What can hang from each mark:
J: B G P Q
G: H J
B: J L
H: G Q
Q: J
P: J

Each row was made from one small tree. Brackets hold a mark, then the marks that hang from it, in alphabetical order. Every link used is in the known rows. Write each row's tree.
Known rows:
{H G Q}: [ 1.51 -0.87 -0.63 -0.03 -0.64  0.23 -0.14  0.65  2.46 -0.07 -0.74 -0.38
  0.99 -1.20 -0.19 -0.26 -0.70 -2.29  2.45  1.60  0.29 -2.42 -1.42  1.01
 -0.07  0.51  2.62  4.13]
{G H}: [ 0.76  0.61 -0.95  0.48 -1.07  0.44 -1.40  1.08  0.28  0.83 -0.36 -0.01
  0.65 -0.67 -0.45 -0.75  0.65 -0.77  2.53  0.64 -0.25 -1.64 -0.41 -0.60
  1.31 -0.22  1.89  2.29]
{Q {J {B L} G P}}: [ 2.04  1.81  2.56 -0.42 -0.61 -1.79  1.24 -0.74  2.92  1.51 -0.68 -1.72
 -1.94  3.26 -2.03 -0.61 -0.11 -1.75  3.35 -1.01 -1.53 -0.40  1.86 -1.86
  1.24 -0.01  4.09  2.36]
{P {J B G Q}}: [-0.12 -1.03 -0.42  0.15  2.11 -2.02 -0.15 -0.59  1.38 -1.18 -2.32 -0.22
 -3.32  3.66 -1.27 -3.64 -1.95 -3.71  5.39  0.91 -1.23 -0.90  1.00 -0.83
  1.11 -0.32  2.52  4.19]
{Q {J {B L} P}}: [ 1.79  2.14  1.98  0.30 -0.90 -2.31  1.15 -1.57  3.42  2.07  0.88 -1.19
 -1.06  2.28 -0.94  0.60  0.56 -0.48  2.82 -0.93 -1.26 -0.24  2.14 -1.66
  0.99 -0.31  4.01  1.73]
{G {H Q} {J P}}: [ 3.40  3.06 -1.04 -1.25 -2.27  0.97 -1.83  1.57  1.95  2.41  0.52  0.16
  0.18 -0.67 -0.31 -0.51  3.05 -2.41  3.91 -0.45 -0.47 -2.99  0.29  0.97
  0.98  0.25  2.83  1.28]
{B {J {G H} P Q} L}: [ 2.20  0.23 -1.21 -0.39 -0.67 -0.48 -0.61  1.85  0.62  1.58 -0.89 -0.41
  1.75  2.21 -2.95 -1.87 -0.42 -3.31  3.23  0.30 -3.00 -1.97 -0.62 -1.31
  1.49  1.48  3.04  1.97]
{P {J Q}}: [ 0.12 -1.66 -1.53  1.23  1.10 -1.50 -0.23 -0.21  1.14 -0.05 -0.69  0.51
 -0.75  1.61  0.44 -2.25 -0.58 -2.46  3.91  1.57 -1.02 -1.68  0.77 -0.42
 -0.04 -0.75  1.84  2.13]
{Q {J {G H}}}: [ 1.73  0.47 -0.05 -0.74 -2.11  1.04 -2.40  2.06  0.60  1.60 -1.77 -0.54
 -0.80 -0.28 -1.10 -1.41  0.23 -1.16  3.01  0.41 -0.71 -1.81  0.70 -0.33
  0.97 -0.57  2.33  3.70]
{J G P}: [ 1.50  1.05  0.78  0.12  0.01 -0.31  2.30  0.48  1.54  0.43 -0.51  0.11
 -1.38  1.89 -1.06 -1.38  0.23 -3.33  3.02  0.69 -1.39 -0.98  0.42 -0.38
  1.67  0.81  2.70  1.40]
{G {H Q} J}: [ 2.41  1.74 -1.42 -1.06 -1.84  1.21 -3.42  1.16  0.82  1.18 -0.50 -0.45
  0.59 -1.46 -0.46 -0.77  2.13 -1.12  3.84 -0.16  0.02 -2.97 -0.36  0.87
  0.35 -0.61  1.74  3.10]
{H G {Q {J P}}}: [ 3.00  0.39  0.33 -0.66 -2.66  0.09  0.27  1.21  4.19  2.45  0.54  0.07
  0.14 -0.95  0.45  0.60  0.82 -2.84  2.22  1.08 -0.25 -2.63  0.28  1.36
 -0.10  0.54  4.02  3.19]
{G {H {Q J}}}: [ 2.63  0.89 -1.82 -0.42 -2.57  0.45 -3.24  1.37  1.67  2.12  0.29 -0.03
  1.14 -1.75  0.07 -0.09  1.12 -0.67  2.51  0.85 -0.31 -2.41  0.30  0.68
  0.44 -0.30  2.39  3.65]
{B L}: [ 0.74 -0.14  0.45  1.27  0.28 -1.24  0.78 -0.90  1.11 -0.18 -0.07 -1.29
  1.26  1.00 -1.11 -0.09 -0.14 -0.26  2.08  0.13 -0.83 -0.98 -0.24 -1.53
  0.07 -0.40  2.06  1.47]
{B {J P Q} L}: [ 1.34  0.11 -0.83  0.98  0.15 -2.02  0.82 -0.34  1.80  1.47  0.96 -0.02
  2.05  2.21 -1.17 -0.30 -0.55 -1.84  1.87  0.72 -2.68 -1.01 -0.18 -1.39
  0.67  0.96  2.30  0.97]
{H {G J}}: [ 0.99 -0.08  1.81 -0.71 -0.87  1.02 -0.70  0.64  1.58  0.24 -1.97 -0.96
 -1.12 -0.58 -0.03 -0.48  0.95 -1.06  3.15 -0.25  0.47 -2.44 -0.27  0.14
 -0.68 -1.18  1.78  3.25]
{G {J B}}: [ 0.39  2.29  1.67 -0.45  0.24 -0.83 -1.22 -1.57  1.46 -0.24 -1.04 -0.86
 -2.51  1.48 -0.11 -0.71  0.57 -0.08  3.58 -0.88  0.03 -0.55  1.22 -0.74
  0.87 -1.19  1.29  3.10]
{J B P Q}: [ 0.48  1.26 -0.76  0.60  0.93 -2.22  1.13 -0.72  2.33 -0.07  0.72  0.48
 -1.54  3.08 -0.92 -1.85 -1.11 -3.27  3.87  0.90 -1.69 -0.81  1.14 -0.45
  2.08  1.48  3.72  2.32]
{P {J {G H} Q}}: [ 0.81 -1.44 -1.96 -0.01  0.24  0.05 -1.85  2.19  0.14  0.22 -2.27  0.12
 -1.29  1.64 -1.47 -3.88 -0.50 -3.88  5.29  1.22 -1.14 -2.58  0.24 -0.50
  1.00 -0.23  2.70  3.20]
{J {B L} {G H} P Q}: [ 1.43  1.03 -0.71 -0.51  0.25 -1.13 -0.03  1.24  1.33  0.15 -0.90 -1.26
 -0.62  3.52 -3.87 -3.19 -0.74 -4.34  5.26 -0.46 -2.36 -1.80  0.35 -1.69
  2.40  1.91  5.20  2.73]
{G H {J P Q}}: [ 2.03  1.83 -1.49 -0.79 -1.63  0.67 -1.75  2.04  0.96  1.65 -0.05  0.32
 -0.67  0.73 -1.00 -2.03  2.09 -3.11  4.46 -0.19 -1.54 -3.22  0.87  0.25
  1.15  0.49  3.13  1.25]

Write each row's tree:
[ 1.69 -0.19 -0.26  0.20  0.62 -1.49  1.08  0.37  1.29  0.54 -0.53 -0.41
  1.13  3.10 -2.41 -1.48 -1.16 -3.09  2.73  0.68 -3.13 -1.09 -0.26 -1.31
  0.89  1.27  2.48  1.80] -> {B {J G P Q} L}
[ 2.12 -0.17  1.42 -0.59 -1.00 -1.28 -1.10 -0.59  3.98  0.71 -0.80 -2.11
  0.36  0.19 -1.30  0.35 -0.87 -0.80  2.99 -0.15  0.07 -1.96  0.04 -0.19
 -0.60 -0.31  4.14  5.41] -> {H G {Q {J {B L}}}}
[ 2.75  1.87  1.95 -1.30 -0.67 -0.99  0.30 -0.55  4.08  0.90 -0.56 -1.97
 -0.66  1.15 -1.61  0.01  1.23 -2.59  4.62 -1.52 -0.20 -2.51  0.03  0.03
 -0.09  0.01  4.58  3.06] -> {H {G {J {B L} P}} Q}
[ 3.46  1.37 -0.63 -0.77 -1.15 -0.12 -0.78  1.12  1.52  2.10 -0.20 -0.60
  2.59  0.65 -2.38 -0.39  1.00 -2.67  2.76  0.12 -1.95 -1.69 -1.22 -0.57
  1.34  1.02  2.69  2.12] -> {B {J {G {H Q}} P} L}
[ 0.62 -1.13  0.00 -0.71 -0.47  0.69 -1.46  1.41  1.32 -0.45 -1.91 -0.80
 -1.04  0.17 -0.66 -1.82 -0.14 -2.48  3.74  0.39 -0.52 -3.23 -0.27  0.55
 -0.65 -0.10  2.28  3.95] -> {H {G {J Q}}}
[ 1.81  2.92 -0.67 -1.39 -1.02  0.20 -3.65  0.13  1.62  0.51 -0.77 -0.79
 -0.85 -0.30 -0.84 -1.06  1.41 -1.01  4.46 -0.83  0.23 -2.07  0.20  0.43
  1.28 -0.59  2.39  4.25] -> {G {H Q} {J B}}
[ 1.05  0.57  0.11 -0.04  1.31 -2.24  1.67 -0.45  2.06 -0.84 -0.54 -1.30
 -1.29  4.56 -3.27 -2.69 -1.65 -4.14  4.62 -0.13 -2.50 -1.02  0.74 -1.55
  1.84  1.84  4.49  2.50] -> {J {B L} G P Q}
[ 1.17 -0.04 -1.17  0.14  0.32 -0.71  1.51  1.08  1.20 -0.42 -0.48  0.36
 -1.22  2.76 -1.63 -2.75 -0.91 -4.75  3.74  1.42 -2.32 -1.81  0.47 -0.10
  1.60  1.87  3.36  1.96] -> {J G P Q}
[ 1.04  2.03  1.49 -0.17  0.70 -1.29  2.16 -0.55  2.08  0.00 -0.91 -0.20
 -2.67  3.22 -1.58 -1.78 -0.64 -3.17  3.81  0.07 -1.21 -0.02  0.99 -0.88
  2.55  0.82  3.20  2.39] -> {J B G P}
[ 2.99  1.10  1.63 -0.68 -1.70 -1.59  0.67 -0.34  4.88  2.01  0.21 -1.45
 -0.02  0.83 -1.30  0.66  0.08 -2.15  3.22 -0.44 -0.47 -2.02  0.62 -0.13
 -0.05  0.43  5.22  3.71] -> {H G {Q {J {B L} P}}}
[ 1.62  0.27  0.68 -0.83 -1.31 -0.69 -1.52 -0.26  3.69  0.59 -0.81 -0.82
 -0.84 -0.47 -0.06  0.09 -0.82 -1.32  2.84  0.70  0.51 -1.78  0.24  0.86
 -0.01 -0.28  3.46  5.94] -> {H G {Q {J B}}}
[ 2.95  2.33 -0.20 -0.80 -0.47 -0.82  0.04  0.58  2.34  0.88 -0.43 -1.50
  0.29  2.19 -3.29 -1.75  0.21 -3.79  4.70 -0.77 -1.31 -1.78 -0.16 -0.85
  2.26  1.52  4.89  2.76] -> {J {B L} {G {H Q}} P}
[ 0.83  0.98  1.82  0.41 -0.45 -2.05 -0.53 -1.76  2.44  0.89 -0.16 -1.70
 -0.62  1.74 -0.91  0.32 -0.67  0.82  2.50 -0.66 -0.59 -0.15  1.55 -1.81
  0.33 -1.08  2.85  3.25] -> {Q {J {B L}}}
[ 2.45  2.35  1.37 -1.61 -0.92 -0.34 -0.05 -0.09  3.88  0.96 -0.57 -0.62
 -1.86  0.54 -0.43 -0.54  1.26 -3.13  4.51 -0.65  0.12 -2.25  0.28  1.06
  0.61  0.20  3.78  3.53] -> {H {G {J B P}} Q}
[ 2.02  0.01  0.48 -1.09 -1.23  0.96 -1.42  0.76  2.27  0.11 -1.39 -0.69
 -0.02 -1.31 -0.04 -0.43  0.85 -1.92  3.29  0.18  0.54 -3.03 -0.88  1.35
 -0.94 -0.64  2.00  3.97] -> {H {G J} Q}
[ 0.85  1.14  1.85 -0.54 -0.19 -0.93 -0.73 -0.73  1.91  0.00 -1.70 -0.93
 -2.86  1.94 -0.94 -1.27 -1.18 -0.89  3.02  0.10 -0.57 -0.05  1.54 -0.85
  1.29 -0.65  2.22  4.72] -> {Q {J B G}}
[ 2.59  2.69 -0.84 -1.19 -0.69 -0.35 -0.46  0.85  2.17  0.84 -0.52 -0.23
 -0.96  1.40 -2.19 -1.97  0.25 -4.10  4.61  0.20 -0.91 -1.57  0.04  0.16
  2.84  1.45  4.28  3.45] -> {J B {G {H Q}} P}
[ 3.28  2.82 -0.26 -0.63 -2.20 -1.27 -1.30  0.06  3.50  2.94  1.22 -1.04
  0.71  0.83 -1.53  0.19  1.36 -1.50  3.72 -0.83 -0.94 -1.82  1.18 -0.59
  1.23  0.34  4.91  2.81] -> {G {H {Q {J {B L} P}}}}
[ 2.20 -0.51 -1.53 -0.50 -0.28  0.34 -1.71  1.58  1.07  0.88 -1.86 -0.13
 -0.39  0.03 -0.97 -2.36  0.65 -3.40  4.78  0.90 -0.17 -2.43 -0.37  0.32
  0.76 -0.61  2.39  3.20] -> {P {J {G {H Q}}}}
[ 2.07  0.31 -0.34 -0.51  0.60 -1.26 -1.61  0.04  1.76  0.54 -2.08 -1.61
 -0.41  1.91 -2.46 -2.33  0.01 -2.72  5.64 -0.64 -0.36 -1.80 -0.09 -1.16
  0.90 -0.85  3.59  4.03] -> {P {J {B L} {G {H Q}}}}
[ 2.35  2.25  1.55 -0.96 -1.76 -0.71 -0.43  0.87  2.40  2.47 -0.79 -1.63
 -1.22  2.25 -2.68 -1.15  0.65 -1.96  4.16 -1.44 -1.43 -1.24  1.58 -1.83
  1.86  0.12  4.75  2.76] -> {Q {J {B L} {G H} P}}
[ 1.38  2.52  1.56  0.07 -1.07 -1.72  0.80 -1.19  3.30  2.15  0.81  0.11
 -2.27  1.81  0.32  0.22  0.46 -0.89  2.74  0.05 -0.85 -0.10  2.32 -0.69
  1.58 -0.15  3.21  2.32] -> {Q {J B P}}
[ 1.69  2.25  2.07 -0.76 -0.82 -1.18  0.97 -0.28  2.88  1.32 -0.49 -0.37
 -3.16  2.55 -0.92 -1.12 -0.23 -2.34  3.50  0.03 -1.22 -0.24  2.10 -0.64
  1.91  0.11  3.43  3.00] -> {Q {J B G P}}
[ 2.54  1.13  0.74 -0.30 -0.94 -0.09 -0.07  1.32  0.79  2.46 -0.82 -0.54
  1.82  1.42 -2.39 -0.63  0.69 -1.87  2.52 -0.29 -1.94 -1.07 -0.72 -1.79
  1.56  0.36  2.37  1.29] -> {B {J {G H} P} L}
[ 1.14  0.69  2.14 -0.28  0.06 -1.52 -0.37 -1.07  2.01  0.18 -1.61 -2.14
 -1.58  2.62 -2.13 -0.93 -1.37 -0.57  3.27 -0.79 -1.03 -0.17  1.38 -1.81
  0.54 -0.79  2.95  4.15] -> {Q {J {B L} G}}
[ 1.08  2.39  0.06 -0.55  0.26 -1.48 -0.26 -0.69  2.34  0.21  0.09 -0.01
 -2.63  2.85 -0.85 -1.93  0.54 -2.86  4.65 -0.49 -1.48 -1.47  1.84 -0.29
  1.39  0.43  3.15  2.28] -> {G {J B P Q}}
[ 3.29  1.39 -0.19 -0.79 -1.88 -0.22  0.33  0.79  2.93  1.73  0.27  0.10
 -0.96  0.66 -0.53 -0.69  0.40 -3.22  2.76  1.05 -1.26 -1.79  1.02  0.93
  0.75  0.73  3.10  2.61] -> {H {Q {J G P}}}
[-0.34 -0.65 -0.96  0.91  1.87 -2.58 -0.45 -1.17  1.70 -0.43 -0.87  0.27
 -2.18  2.90 -0.05 -2.41 -1.24 -2.51  4.79  1.07 -0.83 -0.89  1.33 -0.94
  0.97 -0.73  2.49  3.33] -> {P {J B Q}}
[ 1.79  2.43 -0.32 -0.86 -0.67 -0.93 -1.50  0.44  1.68  1.33 -0.13 -1.41
 -0.74  2.64 -2.48 -1.99  1.42 -2.45  5.30 -1.63 -1.65 -2.53  1.15 -1.35
  1.32  0.41  4.45  1.90] -> {G H {J {B L} P Q}}
[ 1.34  0.60  1.56 -0.85 -0.05 -1.18  0.32  0.02  3.11  0.33 -1.18 -1.72
 -1.49  2.71 -2.24 -1.52  0.17 -3.27  4.93 -1.39 -1.30 -2.61  0.61 -0.82
  0.21  0.48  4.87  3.06] -> {H {G {J {B L} P Q}}}
[ 0.97  0.49 -1.31  0.63 -0.13 -1.45  0.39 -0.06  1.57  1.36  0.85  1.32
  0.81  1.64 -0.06 -0.52 -0.45 -2.39  1.88  1.76 -2.29 -0.89  0.11 -0.27
  1.26  1.03  1.66  1.61] -> {B {J P Q}}
[ 2.56  1.49  0.97 -1.05 -1.86 -1.01  0.20 -0.07  4.74  2.06  0.24 -0.16
 -1.29  0.25 -0.07  0.29  0.07 -2.70  3.17  0.52 -0.12 -1.91  0.86  0.88
  0.70  0.43  4.52  4.46] -> {H G {Q {J B P}}}
[ 1.34  2.03  0.53 -0.40  0.44 -1.97  0.24 -1.04  2.43  0.25  0.13 -1.35
 -1.61  3.54 -1.95 -1.55  0.49 -2.29  4.81 -1.35 -1.92 -1.59  1.48 -1.22
  0.88  0.42  3.86  1.51] -> {G {J {B L} P Q}}
[ 0.83  0.92  0.84 -0.31  0.22 -0.45 -0.99  0.18  0.58 -0.34 -2.18 -2.11
 -0.33  2.14 -3.35 -1.96 -0.58 -1.50  4.23 -0.94 -0.80 -0.85 -0.25 -2.22
  1.83  0.13  3.39  3.59] -> {J {B L} {G H}}
[ 0.41 -0.94 -0.98  0.04  0.84 -0.62 -1.18  0.44  0.15 -0.75 -1.59  0.36
  0.32  1.91 -1.18 -1.97 -2.16 -2.36  2.30  1.84 -2.15 -0.84 -0.58 -0.27
  0.92  0.62  0.64  4.04] -> {B {J G Q}}
